Each row was made from one path, in order. Every step used is in the known rows, and no mark comes twice. Write each row's path.
Known rows
J V R L: [ 23.8 -19.8 -12.1   4.0  -5.6  -6.2  -9.7 -18.1  -2.0  14.1  -0.3   6.9
 -10.9  -1.5 -15.6 -18.2  22.8   3.9  -4.3  14.5   4.2  14.4  27.1  13.8
 -17.5  -7.9  17.0   7.6  10.3 -13.8   1.2 -21.2  -1.4  23.4]
Q G R: [ 30.8  11.3  -6.9  42.2  -1.7  18.4  -9.9 -42.7   3.0 -12.9  18.9  12.2
 -22.6  12.2   2.3   5.3   4.5  41.1  14.2  36.4   1.4  18.3  16.2  -8.9
  23.0  -1.4 -23.1  17.7 -10.0 -12.8  -5.5  -1.8  15.4 -13.6]
L R H J V Q G: [ 16.2   4.2 -17.9  46.5   5.6  27.3   3.1   0.5  -0.4   2.1   4.7  -7.4
  -3.9   9.4  18.6  -4.4 -20.1  50.0   5.6 -14.2   5.5 -10.7   1.5   9.0
  -7.7  -2.4  12.3  -5.9   4.8 -12.0  42.8  16.6  27.5 -25.7]
Z R H J V Q G: [ 28.5  -9.6 -24.4  -7.7   0.0  15.1  12.4   4.6  -3.3 -14.7   0.1   7.7
  -5.0  23.5 -10.8  -6.5 -37.8  10.8   0.1  12.2  -7.3  -0.1 -16.1  -6.8
 -33.4  -8.4  15.1  -1.6  15.6 -12.0  31.4  16.8   5.6   4.3]
V Q: [ 27.0   2.1 -19.6  29.0 -22.6  22.6  -4.3  -5.7 -20.4 -15.7  31.7  13.7
  -2.9   9.2  -5.1 -18.3  12.9   5.0 -12.7   2.8  -4.1  14.9  34.3 -12.7
 -42.6 -11.8  -9.3   9.8  -6.7  -7.1   9.4  -5.2 -22.6  30.5]
J V Q G R: [ 32.8  16.3 -14.0  26.5  -5.4   8.3  -5.8 -26.9   2.3  42.7  17.4  20.3
  -6.1  15.2 -27.5 -24.0  24.5  35.0  -5.1  15.1   7.3  32.0  24.9  13.1
   9.6  -0.6  -5.6   6.5   7.2  -3.8  24.7  23.6  32.4  22.8]
R H J V Q: [  2.9 -14.7 -20.4  16.2   0.2  -1.7 -11.7  21.3   7.8 -13.2  23.7  -3.8
  -2.2   1.9   6.4  -0.4 -26.0  15.5 -36.8  -8.3  13.6   5.5  -1.5  -0.2
 -27.2  -9.3  -2.5  -9.6  -3.8  -9.5  31.2  -0.6 -15.5  17.1]
R H Q: [  4.6 -11.7  -7.9  33.9  -1.3  -4.5  -3.2  36.9  -0.2 -51.1  36.5  16.7
  -3.9  13.4  24.7   5.9   1.5 -11.2 -36.5  25.0   7.5  -5.0   3.7   0.5
 -27.5 -23.9 -10.2   5.5 -12.4  24.0  -0.9 -23.2 -53.6  12.4]
G Q V R: [ 15.7   2.2  -1.6  26.7 -13.2   8.7 -24.7 -20.2 -10.2   3.7  29.9   6.3
 -11.3   6.5 -16.4 -14.6  13.8  36.1  33.1   5.2 -25.9  18.0  26.4 -36.6
  -8.7  -9.1 -20.7   7.0  -4.3   2.6 -24.2 -22.2   7.9  55.9]
Z R H: [ 34.2 -15.3 -11.8 -22.4 -12.8   8.3   2.7  25.2 -16.3 -52.9 -10.3  13.5
  -9.1  17.8  18.9   6.9 -22.8   0.7 -12.2  29.2  -7.6  -5.2   1.3 -11.7
 -53.6 -29.8  -7.2  17.7  24.0 -22.1  19.8 -16.3 -25.8  -5.7]
H Q V R Z: [  6.3 -13.7  -0.9  23.5  24.1  11.6  -4.7  31.6  -3.5 -11.3  37.4  11.9
   5.5   6.1  -7.1   0.9  30.4 -32.1   9.9  -8.9 -13.5   7.0   4.5 -10.1
 -15.9   1.0 -11.2  -2.0 -20.7  34.3 -44.9 -30.2 -24.5  19.0]
L X: [ 26.2 -13.1 -17.2  19.6   9.6  24.4 -23.0  34.2  -3.2 -50.7  33.7  21.1
 -34.0  -9.7  26.1   5.4  16.1  29.1 -24.1 -19.1  -1.5  23.6  25.4 -14.5
 -46.2 -34.0 -11.6  15.1   6.5 -12.5 -12.0 -41.8 -29.1 -17.5]
H R: [ -4.3  -8.6  18.4   7.7  -8.2  26.8  12.1  18.6 -10.9 -37.5  18.0  22.7
 -15.3 -23.1  -0.8  20.8  25.6  -3.9   0.3   4.0   4.8  -2.2  17.1 -12.4
  -9.3  -7.2  16.0   2.2  -6.4  -1.5 -20.6  -3.8 -34.6 -13.5]
X L R Z: [ 28.4   5.6 -12.5  29.4 -16.9  18.4  -7.7  -1.1 -20.1 -45.5  13.1  -3.8
  -7.4 -21.0  39.1   9.0  19.5  34.9  14.6  -6.5  18.2 -19.1  -0.8  24.4
   7.5 -32.3  -2.2 -16.0   0.8 -25.5  -6.3 -39.2 -13.4 -33.6]
Q V R: [ 11.2  -6.0  -6.1  19.3  16.3  22.0 -15.5  -2.7  -5.4   2.4   2.2   6.5
 -11.1  -5.8   0.2  -3.2  16.0  -1.5  22.8  -8.2 -18.7  11.8  25.1 -29.2
 -25.4  -0.3 -30.6   6.2  -5.0   2.8 -17.1 -21.8   2.1   7.1]
R L: [ 20.1 -17.7 -16.3  32.8 -14.4   4.9   7.1  -9.9 -12.1 -46.0  11.6   0.1
 -10.2  11.5   0.8   1.8  10.3   7.9  -2.0  63.3  -1.8  -1.5  30.3  19.7
 -37.8 -17.9   9.0  33.1  -9.0 -13.1 -13.2 -33.7 -48.8  25.2]
J V: [ 16.4  -4.5  -2.2   5.9  -4.0  -3.3  -2.3  -4.2  10.4  12.1  10.1  13.3
 -12.5 -12.5  -0.8   4.1  28.8  15.0 -21.3  12.6  23.2  17.2  25.3  17.9
 -22.4  -8.6   4.2   9.4  11.8 -14.0  11.1  -7.6 -12.8   2.4]
R H J V Q G: [  6.1  -4.8 -22.4  36.0   9.8   6.7  -2.6   1.7  12.5 -13.7  23.9  -1.3
  -4.1   9.7  -2.3  -6.1 -30.1  24.2 -27.4  -1.4  11.9   6.2  -6.1  -0.3
 -12.8  -6.2   3.0  -5.4 -12.2   0.5  27.9   8.4  -1.2  15.5]
Q V J: [ 10.6  -8.7 -11.8  36.8  22.5   3.9   2.6  -6.3  -9.6   5.9 -16.0   6.1
   6.2  -8.8  -4.0  14.2  -0.2  11.2   3.2   9.7 -13.5  17.8  16.1 -17.4
 -27.1 -13.0 -25.8  31.3   2.0   7.8 -20.7 -22.1 -15.2   9.8]
H J V Q G: [ 11.7  -4.0 -22.3  28.6   6.5  15.3   8.0 -28.6  15.1  19.3  30.3  -2.6
  -9.6  -5.5 -23.3  -0.4  -7.1  19.1  -1.9 -14.9  14.2  15.5  -0.7   0.0
  -7.9  19.5  25.3  -8.4 -10.4  -5.2   8.9  19.2   1.0   7.9]
Z R L X: [ 43.5 -26.2 -25.9 -14.2  -5.4  21.1   6.8  23.8 -22.2 -53.6  -4.6  15.3
 -26.8  23.2   0.1  -2.6  -5.9   9.1  11.5  41.3 -22.3   3.9  14.2   2.9
 -60.2 -31.8  15.6  31.7  27.3 -24.0  -7.4 -32.0 -29.4  -4.3]
Q G R H: [ 26.5   9.7  -9.4  44.2   0.2  11.3 -17.1 -20.3   2.6 -29.4  15.1  13.6
 -13.8  20.3  11.0   0.4 -17.9  44.7  -4.2  38.7   1.2  12.0  10.6  -8.0
  23.8 -14.5 -29.9  16.5 -10.8  -6.7   9.6  -1.8  16.5  -5.8]
Z R H Q: [ 26.7 -17.6 -11.5 -14.4  -8.1   4.4  12.7  37.3 -11.9 -49.1   9.5  19.3
  -6.0  24.4  12.4   6.9  -9.4 -17.0 -11.0  30.8  -9.4  -9.4  -6.4  -7.7
 -42.4 -21.1   3.8  12.7  19.0   3.5   6.8 -12.7 -42.4  -0.7]

Write each row's path
[ 17.4   8.3 -22.7  44.5 -23.4   8.5  -8.4  -6.0 -12.5 -41.4   2.7  -2.6
 -15.0 -17.4  48.6   9.2   8.4  40.3   3.8   5.6  15.0 -23.8  -0.7  11.7
   9.7 -31.6  -6.1 -14.9   6.9 -17.2  16.3 -23.6 -19.8 -35.3]  X L R H
[ 21.6  -0.3  -0.7  39.0   9.3  12.6   2.0   3.9   0.4 -23.2  53.2  17.1
  -2.8  20.6  -5.1   7.5  17.9   0.5   1.5  27.6   2.4  15.2  -0.8   7.7
  22.4  -1.1  -3.7   3.5 -24.7  23.6 -33.8 -12.9 -17.1   2.1]  H Q G R Z
[ -0.7 -15.0 -13.5  18.2  20.3  16.5 -22.5  12.7   3.8 -10.6   4.5  -4.6
  -5.4  -4.2   6.6   2.0 -17.0   2.6  11.1 -18.6 -19.2   4.6   4.7 -34.4
 -22.3   3.1 -30.9  -6.5 -11.1   4.4  -7.7 -19.1   3.5   6.7]  Q V R H J
[  6.4  -0.3  -9.2  58.8  11.4   3.6   8.3  18.7   4.7 -48.0  34.2  17.4
  -4.6  22.4  14.3   3.5  -8.5  -0.4 -24.2  35.8   5.5  -7.5  -2.6   0.9
  -7.6 -22.3  -2.4  11.2 -20.6  36.0  -2.5 -11.9 -35.1  11.3]  R H Q G
[ -0.1 -18.8   3.1  22.5   2.2  27.8   8.5  41.4 -17.4 -54.3  20.5  23.0
 -27.2  -4.2  -8.6  11.3  24.7   7.5   6.1  19.7  -8.1   2.8  20.3   4.1
 -18.3 -22.1  27.6  17.2  -3.3   3.2 -32.6 -21.2 -35.0  -1.9]  H R L X
[ 21.3  12.3 -20.7  39.4 -25.2  15.2  -3.2 -25.0 -13.0 -26.0   7.9  -1.7
 -18.8 -27.5  38.8  13.3  28.0  39.1  21.6  -1.1  16.1 -19.6   8.5   9.5
  12.8 -16.3   3.6 -12.9   8.3 -22.0   2.7 -24.9 -22.4 -41.9]  X L R
[ 27.7  14.8 -17.0  27.5  -4.4   3.0  -8.1 -10.1   1.0  31.4  15.2  20.5
  -4.0  21.4 -18.7 -27.0   2.9  36.5 -18.2  18.3   6.0  27.4  20.3  14.7
   9.9 -10.6 -13.0   5.3   4.8  -0.8  35.4  21.4  32.2  26.9]  J V Q G R H
[ -1.3 -13.9 -11.0  43.1  21.4  -9.1   1.5  39.2  -3.6 -22.7  13.7  12.2
  12.2  13.4  10.2  12.2  -7.1  -8.2 -27.6  21.2  -7.8   2.0  -2.5  -7.9
 -19.8 -24.6 -20.3  14.0  -8.5  40.1  -9.4 -21.6 -40.2  20.4]  R H Q V J
[ 31.0  17.7 -23.2  58.9  -7.1  33.3   9.8 -33.2 -14.0 -13.3  29.2  22.9
  -2.1  18.6 -18.3 -22.6   1.2  17.9   4.1  17.1  -6.2  14.8  24.3 -10.3
 -21.4  -8.0  -2.2  17.7 -16.6   8.1   6.7   7.6  -3.1  26.3]  V Q G
[  4.0 -12.7  27.5  -2.2   2.4  30.1   5.2  48.7 -21.6 -58.7  28.5  20.7
  -1.3 -15.3  -3.7  18.4  14.1 -10.4  -6.7  -2.9   9.1  -0.3   7.9   5.4
 -17.8 -22.9   9.6  -0.9 -14.5  -5.7 -33.8 -18.9 -23.8  -1.6]  H R Z
[ 11.7 -28.1 -17.1   9.0  -4.7   6.8 -31.3   1.3  -5.9 -44.7  22.1  -4.5
 -10.2  -9.5  19.0  -3.8 -29.9  -7.6 -17.6 -34.2  -4.9  -1.6   2.4 -35.1
 -22.8  -6.9  -8.9 -14.3  -9.1 -16.4   0.3 -31.0 -18.4   3.9]  V R H J
[ 19.0 -12.5 -33.4  26.0   8.8  13.8 -11.9  -9.4  11.3  19.2  35.9  -4.0
 -21.6   6.9 -24.3  -8.1  -5.2  40.4   2.7  -7.9  -0.1  30.8   3.8   6.5
   8.1  14.0  17.1  -5.0  -5.4 -12.8   4.6   6.0  17.6   8.1]  H J V Q G R L X
[ 10.4   7.1 -25.8  55.2  -2.8  -1.4   3.5   2.6 -16.1 -13.5  -6.9   0.8
   1.1 -12.3  32.0  13.9  10.6  28.0  12.6  -0.3   2.4 -17.5 -12.0  10.2
  26.4 -24.8  -6.3 -10.7   6.9  15.6  -4.6 -21.7 -20.9 -22.9]  X L R H Q V J
[  1.8 -11.0 -10.7  42.4  21.9  -2.2  16.0  13.0  -2.1   7.6  19.9  12.6
   8.6   0.7  -7.1  17.0  21.5 -18.6   0.2  13.6  -9.9  11.4   5.4  -9.0
 -11.9   1.1  -3.8  17.6  -7.2  42.5 -41.1 -19.3 -44.8  15.3]  H Q V J
[ 33.2  16.5 -23.0  48.6 -13.0  20.4 -13.6 -19.2 -13.1 -10.1  28.4  17.5
  -3.9  31.7 -10.3 -25.7 -11.5  32.1  -7.7  21.6 -11.2  22.7  22.4 -13.0
   3.4 -10.9 -27.1  11.4 -12.8   0.7  21.9  12.6  19.3  26.4]  V Q G R H
[  2.4 -20.7 -13.2   3.2   3.7   2.8  -2.8  -9.2  20.2   6.6  25.4  -9.0
 -17.7 -25.1   0.0  20.9   0.2  12.4 -10.9 -17.5  21.5  12.0   1.8   5.1
 -18.1  15.8  18.9 -10.1  -4.1 -20.4   0.8  -4.3 -22.3 -12.4]  H J V
[ -3.1 -17.1  10.3  19.5 -10.1  20.2  20.2  16.3 -18.5 -45.4   9.0  18.3
 -13.7  -6.8 -14.0  13.8  22.6  -3.3  11.1  42.6  -2.5  -7.0  21.3   9.4
 -12.1 -11.3  28.2  16.6  -8.0   1.7 -28.6  -9.6 -42.6   8.1]  H R L
[ 15.8  -5.1 -22.0  18.2   0.7  10.8  -8.1 -27.5  15.4  33.3  30.4  -5.0
 -11.5  -0.5 -20.8   0.0  -5.0  28.6   1.1 -16.0  10.5  25.5   1.2  -2.6
  12.9  26.5   9.8 -12.5  -7.8 -15.2  11.4  19.4  16.8   4.7]  H J V Q G R
[  6.6  13.0 -20.1  54.7  -5.7   8.9   1.0   4.2  -7.0 -19.8  10.6   0.3
 -10.2 -10.4  37.6  11.5  24.5  29.1  19.8  10.6   5.5 -23.0  -7.6  15.7
  20.8 -18.0  -9.7 -18.6   0.8  14.3   1.8 -17.6 -19.7 -28.9]  X L R H Q V
[ 14.2  18.0 -23.7  66.8  -8.3  13.1   6.9 -15.8  -5.4 -34.8  14.9   6.3
 -12.7  -5.8  35.7   8.1  17.1  38.3  16.8  15.5  13.1 -26.5 -11.4  16.8
  34.1 -21.6   8.0 -15.7  -3.4  12.5   3.5 -14.3 -19.5 -33.5]  X L R H Q G
[ 16.4 -11.6 -11.0  38.8   3.3  10.8 -13.8  -1.0  -6.2 -40.2  27.5  16.3
  -5.1  14.6   6.8 -14.8  -3.9 -14.7  -8.8  -2.1  -8.3  -1.9   3.8 -24.7
  -6.9 -13.4  -2.9  -2.8 -13.5  21.5 -11.1 -24.6 -18.5  12.4]  V R H Q G
[ 11.1   2.0 -26.9  39.6 -20.4  10.3  -8.2 -10.8  -5.8 -40.9   9.8 -13.9
 -17.0 -24.7  47.5  18.4  -3.4  40.9   8.8  -9.4  16.5 -27.3 -14.1   7.5
  17.9 -18.7   2.4 -24.5   1.2 -20.4  13.0 -21.2 -23.3 -43.5]  X L R H J
[ 16.4   1.3  -5.7  38.0  -6.1  -8.4 -10.3 -19.7 -16.9   7.8  16.7   3.4
   1.8   5.3 -21.2  -0.4   2.6  48.9  19.5  18.7 -22.6  23.9  20.5 -28.1
 -10.1 -18.9 -16.4  28.6   2.1   4.1 -26.9 -20.2  -5.1  56.0]  G Q V J
[ 39.1 -23.6 -17.8 -16.4 -21.7  12.4  20.4  -3.2 -22.4 -45.2 -10.0   6.6
 -13.7  21.7  -6.0  -0.1  -0.8  -3.2  17.8  61.4 -16.9  -7.1  12.8   7.3
 -54.0 -16.1  20.3  34.0  20.4 -25.2  -1.5 -21.5 -35.5   7.4]  Z R L
[ 15.4  -3.7  -7.3  31.5 -13.9   7.4 -17.8 -21.2 -16.3  -2.5  24.7   0.0
 -10.7  14.8 -25.4 -19.0  12.2  32.7  39.9  29.8 -31.7  14.1  28.1 -23.0
 -11.6  -9.3 -14.3  17.9  -7.5   3.4 -29.4 -25.6   3.0  68.0]  G Q V R L
[ 14.3 -19.9 -10.2  18.4  -2.7   3.0 -20.2  16.4 -11.2 -41.1  28.2  11.1
  -3.2   7.9  15.7 -12.2   0.6 -23.0 -22.5 -13.7  -7.6   0.3  10.3 -26.0
 -15.1 -13.8  -8.5  -7.7  -7.0  14.4  -8.7 -34.2 -30.1  14.1]  V R H Q
[ 15.5  -6.1 -17.5  25.5  -3.9  20.3  -4.0  17.9  -4.4  -0.2   9.1 -11.6
  -4.2   3.8  27.9  -3.8 -13.6  39.8  -5.8 -24.1   3.9  -9.4   7.0   7.4
 -21.6  -2.7   7.3  -7.1  11.5 -22.1  44.0   7.6  13.3 -22.6]  L R H J V Q
[ 23.5   4.5 -14.3  11.8 -11.4   3.0  -0.5  -6.2  -1.6  27.3  19.7  17.6
  -2.9   2.0 -18.4 -19.7  26.6  13.3 -22.7   0.7  12.1  26.7  32.1  15.0
 -31.1  -7.5   3.6   6.8  10.4  -6.7  25.3   7.8  -2.9  28.7]  J V Q
[ 16.1  -6.1  -8.4  27.7  13.3  -4.5  -7.1  -3.2   9.9  11.1  12.8  20.7
  -5.1   7.7  -9.0 -16.0  13.1   2.1 -17.0  -1.4   9.1   9.8   4.6   4.9
   5.2 -11.5  11.1  -5.0   2.2  18.1   7.9  -6.1   6.2  14.8]  J V R H Q G
[ 12.0 -30.9  -8.7 -11.4  11.2   7.0 -18.8   2.4   7.7  -5.4  30.1 -12.2
  -5.1 -21.5  -4.4   3.1  -8.7  -1.7 -11.1 -46.1  14.9  11.8  -5.1  -3.5
 -15.0  10.4  16.6 -22.2  -7.0 -26.3  -9.5 -22.1  -0.9  -1.1]  H J V R Z
[  6.6  -8.8  -8.2  22.4  16.9  13.9 -23.5  13.9  -2.2 -12.2  -1.2   6.0
  -6.0   2.5   9.4  -5.2  -2.1   2.0   6.6  -2.0 -20.4   5.7  17.2 -25.7
 -27.4 -12.0 -39.9   4.1  -4.7   6.3  -3.7 -24.1   5.1  13.1]  Q V R H
[ 14.2 -11.0  -9.4  17.0   0.4 -16.2 -25.8  31.3  -5.7  -4.9  16.1   9.4
   1.6  17.9  13.3   9.0  -5.7  15.7 -20.7  18.8 -12.7  23.6   7.2 -12.8
  22.1 -11.5 -46.2  10.4   1.2  11.3  -8.4 -17.6  -8.7  12.1]  G R H Q V J
[ 24.2 -24.6 -15.7 -32.1  -5.2   4.2   4.5  21.7   0.2 -26.1  -5.2   0.5
 -11.2  10.3   8.5  12.1 -31.2   3.2 -11.0   8.5   1.3  -4.3 -13.6  -6.8
 -40.9 -11.5  11.1   1.0  26.2 -26.4  24.8  -1.5 -12.0 -11.8]  Z R H J V
[  5.0  -5.2  -8.1  24.8  -7.5   5.5 -29.6  -7.3  -4.4  -4.8  31.2  -7.0
 -11.6   8.1 -12.3  -7.9 -12.7  38.0  23.8  -6.7 -24.9   9.9   7.8 -40.5
  -9.0  -4.5 -19.7  -2.5 -12.5   1.9 -16.0 -18.2   8.1  53.4]  G Q V R H J
[  9.7 -33.9 -25.9   0.3  12.0   6.7 -18.6  -0.2  10.1  -3.5  25.1  -7.2
 -25.4 -15.5  -8.1   0.0  -1.5   9.9  -3.7 -32.1   3.0  16.9   2.2  -4.2
 -17.0   8.2  28.0 -12.2   0.6 -20.4  -9.8 -22.7  -9.4  -2.5]  H J V R L X
[ 12.9   2.3  -3.5  30.1 -12.2   5.0 -29.4  -4.4 -10.2  -8.1  26.0   4.9
 -10.7  13.2  -9.7 -18.0   1.8  37.8  20.1   8.8 -25.2  14.0  21.7 -35.2
 -10.2 -20.8 -28.1   8.5  -5.6   5.6 -13.6 -22.9  10.7  58.3]  G Q V R H
[ 12.8   7.1 -31.7  34.0 -20.3   9.9  -6.1  -7.4  -7.1  -3.2   7.7  -9.5
  -9.4 -16.2  26.6  -0.9   4.4  43.1   4.5 -16.8  15.8 -13.1  -9.7  16.5
  20.2 -14.0   8.1 -32.4   6.2 -14.7  29.6  -1.0  -2.2 -21.9]  X L R H J V Q
